Each row was made from one small tree. Brackets hold a mark, then the marks that hang from it, in the order of their numbers. Every link used is in the known rows. Write each row's tree.
Known rows
(K_924 (K_502 K_721)): [ 0.479  0.109  1.045 -0.905  0.301 -0.210  0.139  0.370  1.063  0.526
  0.270  0.154 -0.715  0.051  0.936  0.345 -0.399 -0.411 -0.247  0.259
 -0.441  0.329  0.181  0.074  1.502 -0.340 -0.954]
(K_721 K_502): [-0.640 -0.160 -1.750 -0.449 -0.124 -2.045  0.714 -0.190 -0.232 -0.102
  0.375 -0.294 -0.026 -0.065  0.204  0.733 -0.240  0.111 -0.863 -0.213
 -0.095  0.122  0.666 -0.130  0.529  1.008 -0.026]
(K_924 (K_502 K_687) K_769): [ 0.639  0.204  1.121  1.869  0.991  1.092 -0.107  0.412  0.935  0.535
  0.411 -0.886 -0.453  0.117  1.033 -0.050 -0.979 -0.246 -0.553  0.177
  0.152 -0.161  0.048  0.312  2.647 -0.350  0.044]
(K_769 (K_721 (K_502 K_687))): [ 0.192 -0.073 -1.298 -1.853  0.398 -3.718  0.865  0.242  0.130  0.369
 -0.008  0.298 -0.775 -0.123  0.938  1.268 -1.009  0.159 -1.583 -0.578
 -0.318  0.472  2.668 -0.349  1.589  1.829 -2.672]
(K_713 (K_924 K_502 (K_769 (K_721 K_687)))): [-0.171 -1.079  0.496  2.596  0.954 -1.906 -0.664  0.611  1.119  0.394
  0.816  0.376  0.017  0.232  0.838 -0.938 -1.558  0.250 -2.075  0.065
  0.897 -0.343  0.916  0.578  3.809  0.130 -1.506]
(K_952 K_721): [ 0.029 -0.573 -0.122  0.247  0.254 -2.070  0.135  0.122  0.117  0.393
  0.308  0.164 -0.399  0.078  0.739  0.463 -0.186 -0.112 -0.669 -0.010
 -0.307  0.011  0.823  0.528  0.479  0.639  0.870]
(K_952 (K_721 K_502 K_687)): [-0.988 -0.545 -1.578 -0.596  0.612 -5.390  0.803  0.015 -0.444  0.301
  0.580 -0.202 -0.534 -0.016  1.365  1.936 -0.663  0.187 -2.978 -0.756
 -0.484  0.287  3.048  0.685  0.993  2.069  0.633]
(K_721 (K_502 K_769 K_952) K_687): [-0.372  0.136 -1.830 -2.854  0.411 -6.194  1.118 -0.165 -0.231 -0.220
  0.615  0.489 -0.947 -0.369  1.378  1.789  0.305  0.197 -2.240 -1.132
 -0.478  0.848  2.822 -0.554  0.879  1.908 -2.589]
(K_769 K_721): [ 0.374 -0.909  0.010 -0.825  0.046 -0.965 -0.062  0.347  0.460  0.434
  0.053  0.903 -0.237 -0.062 -0.005 -0.191 -0.317  0.377 -0.618  0.092
 -0.121  0.146  0.846 -0.207  1.328  0.437 -1.838]
(K_482 (K_502 K_687 K_769 (K_952 K_721))): [ 1.183  0.092  1.058 -1.893  0.624 -5.002  0.179  0.361  0.562  0.201
  0.192  0.977 -1.898 -0.272  2.415  2.116  0.334 -1.136 -0.263 -0.425
 -1.234  0.728  2.496 -0.561  1.003 -0.436 -2.421]
(K_769 (K_721 K_502 K_687)): [-0.640 -0.894 -1.483 -1.689  0.399 -4.269  0.591  0.238 -0.094  0.360
  0.360  0.498 -0.414 -0.151  0.614  1.308 -0.802  0.638 -2.922 -0.642
 -0.288  0.424  3.034 -0.123  1.820  1.925 -2.134]
(K_713 (K_924 (K_502 (K_721 K_687)))): [-0.232  0.689  0.765  0.105  0.664 -2.992 -0.119  0.264  0.653 -0.005
  0.157  0.257 -0.499  0.216  1.477  0.412 -1.119 -0.599 -1.293 -0.434
  0.355  0.172  1.302  0.511  0.982  0.104 -1.398]
(K_502 K_769): [ 0.254  0.347 -0.220 -0.981 -0.113 -1.211  0.236  0.123  0.112 -0.051
  0.404 -0.133 -0.138 -0.178  0.061  0.102  0.540  0.295  0.239 -0.204
 -0.140  0.315  0.005 -0.152 -0.523  1.650 -1.088]
(K_482 (K_502 K_687 K_721 K_769 K_952) K_713): [ 1.160  1.565  2.144 -3.044  0.298 -5.618 -0.059  0.404  0.472 -0.011
 -0.554  1.086 -2.026 -0.531  1.521  1.976  0.229 -1.094  0.142 -0.996
 -0.908  0.790  1.549 -1.170  0.470 -0.438 -2.678]
(K_924 (K_769 K_721)): [ 0.346 -1.189 -0.329  2.076  0.441 -0.680 -0.328  0.419  0.592  0.326
  0.622  0.741 -0.194 -0.081 -0.146 -0.971 -0.548  0.570 -0.810  0.221
  0.369 -0.250  0.223 -0.051  3.232  0.242 -1.665]
(K_502 K_687 K_721): [ 0.824  1.610  0.435 -1.073  0.590 -2.514  0.452  0.194 -0.052 -0.073
 -0.430  0.266 -1.144 -0.099  1.254  1.187 -0.544 -0.601 -0.028 -0.732
 -0.276  0.468  1.789 -0.142  0.156  0.543 -2.227]
(K_769 (K_721 (K_502 K_687 K_952))): [ 0.601 -0.257 -1.325 -2.735  0.552 -5.403  1.080  0.095  0.386  0.303
 -0.077  1.350 -1.430 -0.210  1.595  1.494 -0.734 -0.173 -1.781 -0.785
 -0.444  0.725  3.273 -0.879  2.450  0.695 -3.991]
(K_482 K_713): [-0.357  0.331  0.968 -0.441 -0.235 -0.931 -0.321  0.065 -0.052  0.282
 -0.464 -0.283  0.183 -0.075 -0.611 -0.144 -0.209  0.171 -0.250 -0.344
  0.219 -0.271 -0.693  0.100 -0.516  0.446  2.233]
(K_713 (K_924 (K_502 K_952) K_769)): [ 0.222 -0.586  0.209  2.877  0.624 -1.422 -0.345  0.031  1.238 -0.113
  0.802  0.571 -0.295  0.244  1.075 -1.356 -0.705 -0.583 -0.264  0.321
  0.969 -0.387 -0.788  0.101  3.448 -1.968 -0.782]
(K_502 K_687 K_769 (K_952 K_721)): [ 1.179  0.577  0.101 -2.293  0.763 -5.766  0.801  0.143  0.329  0.323
  0.234  0.743 -1.663 -0.176  2.272  1.524  0.176 -0.450 -0.684 -0.878
 -0.690  0.789  2.628 -0.158  0.551  1.410 -2.277]
(K_482 (K_713 (K_924 K_502))): [-0.545  0.218  1.510  0.606 -0.185 -0.809 -0.621  0.148  0.805  0.337
 -0.172 -0.493  0.453  0.286 -0.091 -0.916 -0.973 -0.295 -0.126  0.045
  0.847 -0.516 -1.538  0.458  0.116 -0.107  2.520]
(K_952 (K_721 K_502)): [-0.597 -0.757 -1.778 -0.215  0.137 -4.110  0.843 -0.049 -0.108  0.261
  0.696 -0.138 -0.433  0.026  0.949  1.132 -0.423  0.029 -1.532 -0.232
 -0.417  0.106  1.534  0.455  1.079  1.629  0.857]

Which tree is each row?
[ 0.174  0.377  1.239  2.026  0.533 -4.066 -0.444  0.206  1.281  0.038
  0.363  0.900 -0.827  0.067  0.946 -1.080 -0.996 -0.697 -0.452 -0.268
  0.973 -0.348 -0.937  0.115  3.397 -1.393 -0.057]  (K_482 (K_713 (K_924 (K_502 K_721 K_952) K_769)))
[ 0.606 -0.554 -0.080 -3.218  0.576 -5.147  0.348  0.399  0.508  0.375
  0.316  1.682 -1.147 -0.368  1.196  0.902  0.243  0.499 -2.001 -0.845
 -0.462  0.887  2.905 -0.621  1.617  1.324 -4.378]  (K_502 (K_769 (K_721 K_687)) K_952)
[ 1.439  1.782  0.234 -3.054  0.678 -5.478  0.888  0.148  0.313 -0.169
 -0.091  1.135 -1.987 -0.373  2.001  1.521  0.265 -0.629 -0.034 -1.162
 -0.557  1.095  2.449 -0.786  0.511  0.998 -4.609]  (K_502 K_687 K_721 K_769 K_952)
[ 0.209 -0.378  0.006 -2.278  0.405 -3.383  0.106  0.532  0.241  0.418
  0.359  0.683 -0.482 -0.271  0.504  0.693 -0.035  0.812 -1.818 -0.636
 -0.317  0.600  2.351 -0.198  0.715  2.586 -3.111]  (K_502 (K_769 (K_721 K_687)))
[ 1.390  0.920  1.372 -2.448  0.920 -2.660  0.547  0.320  1.181  0.534
 -0.256  0.881 -1.829 -0.031  2.373  1.367 -0.612 -1.047 -0.566 -0.398
 -0.672  0.781  1.893 -0.428  2.084 -1.131 -3.005]  (K_924 (K_502 K_687 K_721 K_952))
[ 1.059  0.429  0.198 -2.462  0.377 -2.848  0.369  0.508  0.416  0.426
  0.016  0.479 -0.868 -0.245  0.849  0.678 -0.216  0.348 -0.462 -0.581
 -0.347  0.669  2.071 -0.446  0.492  2.498 -3.686]  (K_502 K_687 (K_769 K_721))
[ 0.465  0.986 -1.583 -2.987  0.411 -5.683  1.372 -0.135  0.009 -0.162
  0.277  0.282 -1.351 -0.328  1.661  1.775  0.095 -0.214 -0.883 -1.049
 -0.496  0.904  2.499 -0.796  0.581  1.826 -3.140]  (K_721 (K_502 K_687 K_769 K_952))
[-1.337 -0.426 -1.286  2.249  0.457 -6.417 -0.198  0.217 -0.099 -0.098
  0.468  0.226  0.151 -0.066 -0.059 -0.336 -1.645  0.657 -2.914 -0.958
  1.273 -0.549  1.383  0.371  2.711  2.065  0.110]  (K_482 (K_713 (K_924 (K_769 (K_721 K_502 K_687)))))
[ 1.480  0.264  0.117 -3.375  0.564 -4.610  0.615  0.403  0.684  0.386
 -0.009  1.503 -1.534 -0.328  1.528  0.868  0.058  0.025 -0.681 -0.772
 -0.477  0.932  2.593 -0.903  1.386  1.214 -5.010]  (K_502 K_687 (K_769 K_721) K_952)
[-0.761 -0.229 -1.797 -1.633  0.488 -6.598  1.048  0.142 -0.343  0.252
  1.013 -0.328 -0.706 -0.194  1.446  2.055 -0.156  0.475 -2.663 -0.972
 -0.639  0.591  3.051  0.517  0.461  3.657 -0.431]  (K_952 (K_721 (K_502 K_769) K_687))
[ 0.509 -1.718  0.701  1.592  0.591  0.893 -0.394  0.699  1.563  0.936
  0.953  0.311 -0.179  0.076  0.331 -1.008 -0.849  0.445 -1.103  0.741
  0.133 -0.198 -0.237  0.121  4.291 -0.319 -1.083]  (K_924 K_502 (K_769 K_721))
[ 1.166  1.134  0.079 -2.560  0.510 -3.698  0.680  0.044  0.210 -0.082
 -0.130  0.605 -1.305 -0.265  1.502  1.068  0.363 -0.354 -0.031 -0.850
 -0.378  0.783  1.797 -0.669  0.052  0.807 -3.100]  (K_502 K_687 K_769 K_952)
[ 0.169  1.104  0.000 -1.976  0.489 -4.257  0.407  0.281 -0.159 -0.104
  0.296  0.355 -0.931 -0.330  0.995  1.301  0.189  0.170 -1.190 -1.007
 -0.417  0.764  2.167 -0.050 -0.167  2.258 -2.760]  (K_502 (K_721 K_687) K_769)
[ 0.124 -0.369  1.972 -0.963 -0.203 -1.907 -0.731  0.116  0.396  0.083
 -0.503  0.966 -0.715 -0.239  0.235  0.669  0.263 -0.814  0.001 -0.070
 -0.483 -0.041 -0.206 -0.845  0.882 -2.519  0.682]  (K_482 (K_502 K_952) K_713)
[-0.185 -0.385  0.244  3.879  0.432  0.290 -0.537  0.177  0.992 -0.063
  0.856 -0.403  0.366  0.330  0.443 -1.569 -0.970 -0.288 -0.048  0.523
  1.113 -0.638 -1.449  0.620  2.542 -0.775  0.517]  (K_713 (K_924 K_502 K_769))
[ 0.762  0.440  0.971 -3.343  0.801 -4.435  0.561  0.399  1.075  0.440
  0.481  0.924 -1.612 -0.238  2.149  1.474  0.141 -0.299 -1.641 -0.684
 -0.787  1.077  2.224 -0.315  1.822  0.524 -3.515]  (K_924 (K_502 (K_721 K_687) K_769 K_952))
[ 0.264  0.643 -1.377 -1.987  0.514 -4.467  1.139 -0.253 -0.104 -0.125
 -0.137  0.438 -1.160 -0.152  1.597  1.673 -0.438 -0.538 -1.132 -0.855
 -0.338  0.593  2.426 -0.611  1.187  0.155 -2.128]  (K_721 (K_502 K_687 K_952))
[ 0.043  1.003  0.529 -0.935  0.545 -4.167  0.114  0.372  0.724 -0.069
  0.590  0.135 -0.648  0.028  1.534  0.516 -0.568 -0.302 -1.058 -0.626
  0.193  0.509  1.323  0.366  0.444  1.692 -2.453]  (K_713 (K_924 (K_502 (K_721 K_687) K_769)))
[ 0.646  1.222  0.693  2.777  1.048 -2.188 -0.108  0.339  0.949 -0.140
  0.413 -0.099 -0.827  0.219  1.638 -0.385 -1.515 -0.876 -0.099 -0.216
  0.799 -0.146  0.346  0.396  2.668 -0.230 -1.733]  (K_713 (K_924 (K_502 K_687 K_721) K_769))
[ 1.070 -0.270  1.292 -1.721  1.042 -3.011  0.473  0.326  1.196  1.016
  0.044  0.457 -1.563  0.161  2.624  1.352 -0.662 -0.873 -1.217 -0.154
 -0.779  0.505  2.081  0.249  2.162 -0.724 -0.598]  (K_924 (K_502 K_687 (K_952 K_721)))
[ 0.236 -1.276  0.370  1.666  1.141 -3.641 -0.468  0.447  1.357  0.349
  0.732  1.417 -0.648  0.148  1.568 -0.749 -1.271 -0.131 -2.266 -0.122
  0.759 -0.099  1.452  0.123  4.700 -1.029 -2.867]  (K_713 (K_924 (K_502 K_952) (K_769 (K_721 K_687))))
[ 0.071  1.137 -1.548 -2.007  0.217 -4.014  1.190  0.019 -0.238 -0.119
  0.357 -0.713 -0.668 -0.253  0.999  1.591 -0.174  0.093 -0.713 -0.878
 -0.347  0.636  1.884 -0.331 -0.281  3.108 -1.840]  (K_721 (K_502 K_687 K_769))
[ 0.465 -0.186  0.671  1.912  0.685  0.039 -0.082  0.444  1.185  0.428
  0.878 -0.041 -0.646  0.030  0.822 -0.379 -0.619 -0.206 -0.423  0.380
  0.052 -0.065 -0.469  0.250  3.391 -0.577 -0.742]  (K_924 (K_502 K_721) K_769)
[-0.008 -1.015 -0.085  1.608  0.925 -1.989 -0.373  0.507  0.235  0.329
  0.525  0.618 -0.286 -0.143  0.291 -0.132 -0.794  0.746 -2.210 -0.300
  0.303 -0.090  1.749  0.107  3.181  0.637 -1.818]  (K_924 (K_769 (K_721 K_687)))
[ 0.149 -1.532  0.866  1.164  1.029 -0.388 -0.449  0.750  1.219  0.980
  0.801  0.216 -0.312  0.029  0.781 -0.225 -1.115  0.594 -2.503  0.184
  0.050 -0.050  1.204  0.362  4.226  0.203 -1.257]  (K_924 K_502 (K_769 (K_721 K_687)))
[ 1.204  1.421  1.161 -2.511  0.622 -2.135  0.602  0.548  1.015  0.523
  0.227 -0.281 -1.326 -0.131  1.789  1.214 -0.319 -0.420 -0.073 -0.416
 -0.668  0.850  1.318 -0.103  0.671  1.690 -2.791]  (K_924 (K_502 K_687 K_721 K_769))
[ 0.659 -0.414 -0.344 -1.723  0.321 -4.973  0.591  0.092  0.463  0.270
  0.656  1.076 -1.200 -0.187  1.494  0.735  0.630 -0.117 -0.625 -0.428
 -0.595  0.586  1.469 -0.013  0.807  1.025 -1.435]  (K_502 K_769 (K_952 K_721))
[ 1.042  1.949  0.183 -2.102  0.488 -3.734  0.695  0.288  0.068 -0.101
 -0.041  0.136 -1.347 -0.289  1.314  1.275 -0.018 -0.291  0.160 -0.939
 -0.415  0.795  1.827 -0.352 -0.436  2.218 -3.312]  (K_502 K_687 K_721 K_769)
[ 0.733  1.740  2.221 -2.037  0.100 -3.902 -0.248  0.546  0.186  0.049
 -0.480  0.080 -1.377 -0.445  0.876  1.742 -0.023 -0.760  0.341 -0.816
 -0.766  0.498  0.992 -0.698 -0.408  0.767 -1.335]  (K_482 (K_502 K_687 K_721 K_769) K_713)
[ 1.069  0.004  1.035  0.901  1.182 -0.660  0.088  0.277  1.206  0.485
  0.319  0.136 -1.084  0.037  1.719  0.156 -0.739 -0.544 -0.718 -0.010
  0.002  0.101  0.699 -0.147  3.588 -1.593 -1.309]  (K_924 (K_502 K_687 K_952) K_769)
[ 0.391 -0.674  0.312 -0.819 -0.016 -2.097 -0.130  0.548  1.441  0.472
  0.743  0.517 -0.094  0.116  0.624 -0.937 -0.522  0.198 -0.230  0.263
  0.349  0.200  0.024  0.021  1.398  1.588 -2.667]  (K_713 (K_924 (K_502 (K_769 K_721))))
[ 0.612  0.076  2.252 -1.329  0.501 -4.774 -0.353  0.297  0.390  0.489
 -0.655  0.830 -1.574 -0.167  1.758  1.877 -0.364 -1.228 -0.775 -0.561
 -0.889  0.131  1.762 -0.325  1.015 -1.620  0.890]  (K_482 (K_502 K_687 (K_952 K_721)) K_713)
[ 0.046  0.220  0.329  0.036 -0.076 -1.158 -0.076  0.201  0.956  0.048
  0.682 -0.332  0.153  0.181  0.618 -0.730 -0.239 -0.190  0.418  0.173
  0.479  0.066 -0.758  0.288  0.071  1.072 -0.764]  (K_713 (K_924 (K_502 K_769)))
[ 0.003 -0.415  1.819 -2.174  0.401 -6.501 -0.417  0.402  0.241  0.418
  0.088  0.884 -1.346 -0.379  1.458  2.007  0.329 -0.485 -1.889 -0.834
 -1.009  0.418  2.144 -0.262  0.729  0.085  0.377]  (K_482 (K_502 K_769 (K_952 (K_721 K_687))) K_713)
